Known rows, with every way that one mark hangs from another:
[zutud [feban ruzul]]: [  4   3   0  -7 -11  -8   1  15  -5  -6   9  -1   2  12  -1  -2   3   3
  -3   0 -21   4  20  -3 -10   3   6   0]
[ruzul fenoz]: [-1  4  0  2  0  4  4  3  0  7  3  0 -5  5  1  1 -9  7 -1 -7  2 13  3  9
  0  1 -2  3]
[ruzul [fenoz desa zutud]]: [ -3  26  -5  -6  -2   7   5 -12 -13  -8   3  -6  -6  10   2  11 -14  10
   1  -9   7   5  17   3  -1  11   4  -1]
[pagiz [zutud [feban [ruzul fenoz]]]]: [  1   7   2  -6 -15  -5   6  24  -2   4   6  -2   1  23   0  -9   1  10
 -15 -22  -2  11  35   5  -6  -7   0   1]
[pagiz bedelu [zutud feban]]: [ -2  -1  -3 -16 -13  -4   3  11   2   0   1  -5 -13  19   4 -14  12  10
 -14 -15   4   3  21  -3   1 -16   4  -7]
[ruzul [fenoz desa]]: [ -3  15  -1   0   2   4   6  -9  -3  -1   0  -2 -10   5   0   8 -13   9
  -4 -14  -2   6   2   3  -1   9   3  -1]
[ferazav ruzul zutud]: [ 10  -6   8  -6 -22  -3  -4  18   4  -3   6  -1  -2  13  -3   8   1  -1
   1  -4  15  14 -11  -2   6 -16   3   1]
[ferazav [ruzul bedelu fenoz]]: [  7   4   2   0  -2  -9  -1  14  -3   8   5   3  -7   5   2  -3  -6   8
  -2 -12   1  13  -7  19   5   4   2   6]
[zutud [feban ruzul vinepob] fenoz]: [  7  13  -6 -11 -32 -10   0  17 -22 -11   2   0  -5  22   0  -4  -2   7
  -5   6 -26  18  43 -13 -17   9   6   4]
[ruzul bedelu [fenoz desa [zutud feban]]]: [  1  21  -9 -25   0  -4   3  -2 -18 -17   7  -6 -14  14   6  -3 -10  16
   0 -14 -10   3  24   8   1  23  18   1]
[ferazav [ruzul [fenoz desa]] zutud]: [  6  10   6  -7 -19   0   3  11   1  -3   8  -4 -12  18  -2  16 -13   7
  -4 -17  13  20  -9   1   4  -5   8   0]
[bedelu [ruzul [fenoz desa [zutud [feban vinepob]]]]]: [ -2  28  -7 -18 -18  -2   1   9 -24 -14   4 -10  -9  26   1  15  -9  14
  -8  -3 -20  10  31  -4  -7  16  11  -1]
[feban [ruzul bedelu] vinepob]: [ -7  15  -5   7 -19 -29  -1  20 -19   0   3   2  16   5  -1   2   3   2
   5   4 -24  10  20  -8 -16  15  11   2]
[ruzul bedelu [fenoz desa [zutud [feban vinepob]]]]: [ -2  25 -13 -22 -15 -13   2   9 -25 -15   7  -5  -8  15   5   4 -10  16
   5  -2 -19  11  33  -1  -5  24  19   3]
[pagiz [zutud [feban vinepob] [fenoz desa ruzul]]]: [  7  22  -8 -37 -36   2  -2  -3 -16 -11  -4  -7 -10  34   0  19   0  14
 -22 -16  -4  -2  48 -15  -7   9   5   0]
[ruzul bedelu [fenoz desa zutud]]: [ -5  28  -7 -12   2  -3   3  -9 -17  -9   2  -5  -6   6   4   3 -13  13
   3 -14   1   2  14   7  -1  23  13   0]
[bedelu [ruzul [fenoz desa]]]: [ -4  21   2   0   7   2   4  -7  -4  -1  -5  -5 -12   9  -2  13 -10   9
 -16 -19  -8   2   1   5  -3  16   5  -2]
[zutud fenoz]: [  5   5  -2 -10  -4   7   0  -7  -5  -6  -7   1 -12   6   2  -6  -5   4
  -5  -6   3   6  11  -2  -1   5  -2   2]
[feban [ruzul bedelu fenoz]]: [ -5  14  -1   6  -2 -17   4  11 -10   6   6   2   4   5   1  -5  -4   8
  -1 -13 -14  14  14  11 -12  16   8   4]
[bedelu [ruzul [fenoz zutud]]]: [ -3  20   0  -5   0   5   2   6 -13  -2   0  -6  -2  15   1   5  -6   8
 -10 -11   4   7  14  11  -3   7  -2   0]
[fenoz desa [ruzul bedelu] [zutud feban]]: [  5  23  -8 -39 -11  -4  -5 -14 -18 -20   7  -9  -4  19   3  22  -2  13
  -9 -11 -15 -14  29   2  -7  27  16  -1]
[feban [ruzul bedelu [fenoz desa zutud]] vinepob]: [ -9  40 -11   0 -21 -22   3  10 -35  -7   7  -4  11  14   1  12 -12  12
   7  -6 -18  14  34  -5 -18  25  16   0]
[vinepob feban]: [ 8 -3 -3  6 -5 -2  1 -7 -3 -3  6  3 -7  2 -3 -4 -6  1 -6  1  0  1 11  2
 -1  3  2  3]
[ruzul bedelu [fenoz zutud]]: [ -4  16  -6 -10   1  -5   2   4 -15  -4   4  -2  -3   5   5  -7  -7  10
   7  -8   6   7  14  14  -1  13   7   4]
[dinor desa]: [-3  8  1  5 -2  3 -1 -7 13 -2  5 -1 -9  0  2 -6  2 -1  1 -4 16 -4  7 -5
 -6  3 -1  4]
[fenoz desa ruzul zutud]: [  2  28  -6 -18 -14   5  -3 -21 -17 -10   3  -9   6  15  -1  33  -5   6
  -7  -5   4 -10  23  -5  -8  15   4  -3]

Rows:
[  0  19  -7 -20 -11  -6  -6  -8 -17  -5   5  -5   9   9   3  17   1   6
  -2  -5   2  -8  21   7  -7  17   5   2] -> [fenoz [ruzul bedelu] zutud]
[  4  24  -5 -25  -7  -1  -4 -27 -13 -10  -7  -3 -12  11   2  17  -8  12
 -16 -19  -8  -4  21  -1  -8  31   9   1] -> [zutud [fenoz desa [ruzul bedelu]]]
[ -4  16   0 -13 -10   1   2   0  -4   0 -17  -5 -18  22   2 -11   8  11
 -30 -29  12   4  22  -4  -3  -7  -1  -8] -> [pagiz [bedelu ruzul] [zutud fenoz]]
[  4  20  -1 -36 -21  -3  -3 -16  -8 -17  -5  -6 -16  20   1  22  -7  12
 -13 -25   6   6  17  -5  -9  24  16   1] -> [ferazav [zutud [fenoz desa [ruzul bedelu]]]]
[  8  22  -7 -33 -18   6  -4 -17 -15 -16   8 -10  -2  22   1  27  -3  10
  -9  -5  -6 -10  30  -5  -5  16  10  -3] -> [fenoz desa ruzul [zutud feban]]
[  4  14  -7 -24  -7   4  -1  -8 -13 -22   6  -7  -8  14   2   7  -5   7
  -2  -3  -7  -7  22  -6   0  10  11  -3] -> [fenoz desa [zutud feban]]
[ -1  15   0 -21 -17 -18   5  16  -6 -14  10  -5 -10  21   1   3  -8  14
  -6 -26 -18  20  17   0 -12  17  25   2] -> [ferazav [zutud [feban [ruzul bedelu [fenoz desa]]]]]
[  7  10  -2  16 -13  -7   6   3 -10   4  12   3   2  12  -3  -5 -13   7
  -9  -9  -9  19  24  10 -13   7   1   5] -> [vinepob [feban [ruzul fenoz]]]
[  2   9  -7 -24  -3  -4   2  11 -13 -11   9  -3  -9  14   7 -12  -6  14
   2  -9  -7   8  24  14   1  14  11   6] -> [ruzul bedelu [fenoz [zutud feban]]]
[  2  11  -1 -27 -14   2   1   6  -3  -7 -12  -6 -27  31   4 -15   9  14
 -33 -26   1   4  29  -4  -3  -6   4  -7] -> [pagiz [bedelu ruzul] [zutud feban fenoz]]
[ -2  30 -12 -16 -25 -25  -1  12 -33 -21   8  -6   6  17   0  10  -1   8
   4   4 -30   3  43 -14 -15  26  23  -2] -> [fenoz desa [zutud [feban [ruzul bedelu] vinepob]]]
[ -1  18  -4 -17  -3  -8  -3 -21  -7  -5  -1  -5   0   5   0  26  -3   8
  -8 -14 -10 -11   7   1  -7  25  12  -1] -> [fenoz desa [ruzul bedelu]]
[  2  27 -13 -34 -27 -13  -5  -2 -29 -18   9  -9   2  21   2  26  -2  13
  -3   1 -20  -7  38  -9 -11  27  18   1] -> [fenoz desa [ruzul bedelu] [zutud [feban vinepob]]]
[ 10  18  -7 -39 -10   0  -4 -19 -13 -17  -2  -4 -22  19   3  12  -6  15
 -17 -19 -18  -6  30   0  -8  31  14   2] -> [zutud feban [fenoz desa [ruzul bedelu]]]
[-10  30  -7   7 -16 -25   5   9 -22   0   2  -1   6   9  -2  11  -9  11
   1  -9 -24  16  21  -4 -17  25  15   2] -> [feban [ruzul bedelu [fenoz desa]] vinepob]
[ -6  16  -4  14 -22 -14   5  21 -16   7   9   0  11  13  -2   6  -7   6
   2   3 -15  24  22  -2 -17   5   0   4] -> [feban [ruzul fenoz] vinepob]
[ -3  23  -7  -7 -19 -24   4  17 -22  -7   9  -2  -1  16   1   6  -8  14
  -1  -7 -35  17  31  -3 -17  25  19   4] -> [zutud [feban [ruzul bedelu [fenoz desa]] vinepob]]
[ -3  24  -2   4 -15  -3   4   9 -18  -1   9  -3   9  16   0   3  -8   7
   1  -3  -1  15  28   6 -11   4   0   1] -> [feban [ruzul [fenoz zutud]]]
[ -6  28  -7   8 -29 -12   4  21 -29   1  10  -3  15  17   0   8  -7   7
   7   7  -9  21  37  -3 -16   5   2   2] -> [feban [ruzul [fenoz zutud]] vinepob]
[ 11  19  -5 -22  -8  -6  -1   8 -16 -13  11  -5 -14  20   4   3 -11  14
  -3 -13  -5   5  14  10   6  14  14   3] -> [ferazav [ruzul bedelu [fenoz desa [zutud feban]]]]
[  2  25  -7 -21 -10 -16  -1   2 -22 -21   8  -6   2  15   1   4  -1   8
  -3  -8 -22  -4  33  -5 -11  25  21  -3] -> [fenoz desa [zutud [feban [ruzul bedelu]]]]
[ 15 -11   6 -22 -26  -3  -3  26   5 -10  11  -3  -9  20  -1   3   2   2
  -3  -3   5  13  -1  -2   7 -15   8   2] -> [ferazav ruzul [zutud feban]]
[ -8  19  -5  10 -19 -26   3  23 -19   6   8   2   9  10   0   0  -6   9
   5  -3 -22  22  22   4 -17  16   8   5] -> [feban [ruzul bedelu fenoz] vinepob]
[ -5  25  -4  -1  -8 -14   4  11 -20  -3   8  -1   7  11   3  -3  -7   9
   2 -10  -6  12  27  11 -11  17   8   2] -> [feban [ruzul bedelu [fenoz zutud]]]
[ -4  12  -5  -9 -25 -26   4  38 -16   2   6   0   5  21   2 -10   4  12
  -8 -16 -15  16  40   2 -12   6  10   5] -> [pagiz [zutud [feban [ruzul bedelu fenoz] vinepob]]]
[ -5  13  -6  -5 -38 -22   4  29 -15   2   5  -4   4  27   0  -5  13  10
  -9  -5 -15  14  40 -15 -14 -12   9  -7] -> [pagiz bedelu [zutud [feban ruzul vinepob]]]
[  6  22 -11 -37 -24  -8  -5  -9 -20 -16  -1  -4 -14  23   3  17  -5  15
 -12  -7 -26  -1  39  -9 -13  32  16   5] -> [zutud [feban vinepob] [fenoz desa [ruzul bedelu]]]
[  7  20  -5 -23  -9 -12   0  -5 -16 -20  -2  -2 -15  15   1  -5  -6  11
 -13 -17 -29   4  33  -6 -12  30  18   1] -> [zutud [feban [ruzul bedelu]] [fenoz desa]]
[  1  17  -7 -15 -20  -3   0  23 -21  -7   6  -7  -4  26   3   5  -3  12
  -5   3 -14  14  31   2  -7   8   5   3] -> [bedelu [ruzul [fenoz [zutud [feban vinepob]]]]]
[  8   4  -8 -21 -24  -2  -1  11 -15 -12   0  -1 -15  17   3  -9  -2   8
  -2   8 -18  15  33 -10  -5   7   5   5] -> [zutud [feban vinepob] fenoz]
[  9  16  -6 -42 -46  -1  -3  -2 -16 -21   2  -7 -17  36  -1  28  -6  14
 -11  -8  -9  15  35 -19 -12  12  13   2] -> [ferazav [zutud [feban vinepob] [fenoz desa ruzul]]]
[  5  12  -5  11  -8 -19   5   5 -13   1  11   5  -2   8  -1  -9 -12   9
  -6 -14 -13  17  25  16 -13  19   9   7] -> [vinepob [feban [ruzul bedelu fenoz]]]
[ 17   6   1 -38 -22  -6  -5   8  -8 -24  -1  -3 -29  22   2   0  -7  11
  -9 -19  -2  12   9  -4   5  12  19   3] -> [ferazav [ruzul bedelu] [zutud feban [fenoz desa]]]
[  3  33  -8   0 -11 -14   6  -7 -27 -13  11  -1  -2  13  -1   3 -19  13
  -4 -15  -8   9  38   8 -12  30  16   2] -> [vinepob [feban [ruzul bedelu [fenoz desa zutud]]]]
[  6  -4   6 -12 -17 -15  -4  21   0  -5   5   0  -4   8   0   2   1   0
   2 -11   8  11 -14   3   6  -4  11   3] -> [ferazav [ruzul bedelu] zutud]
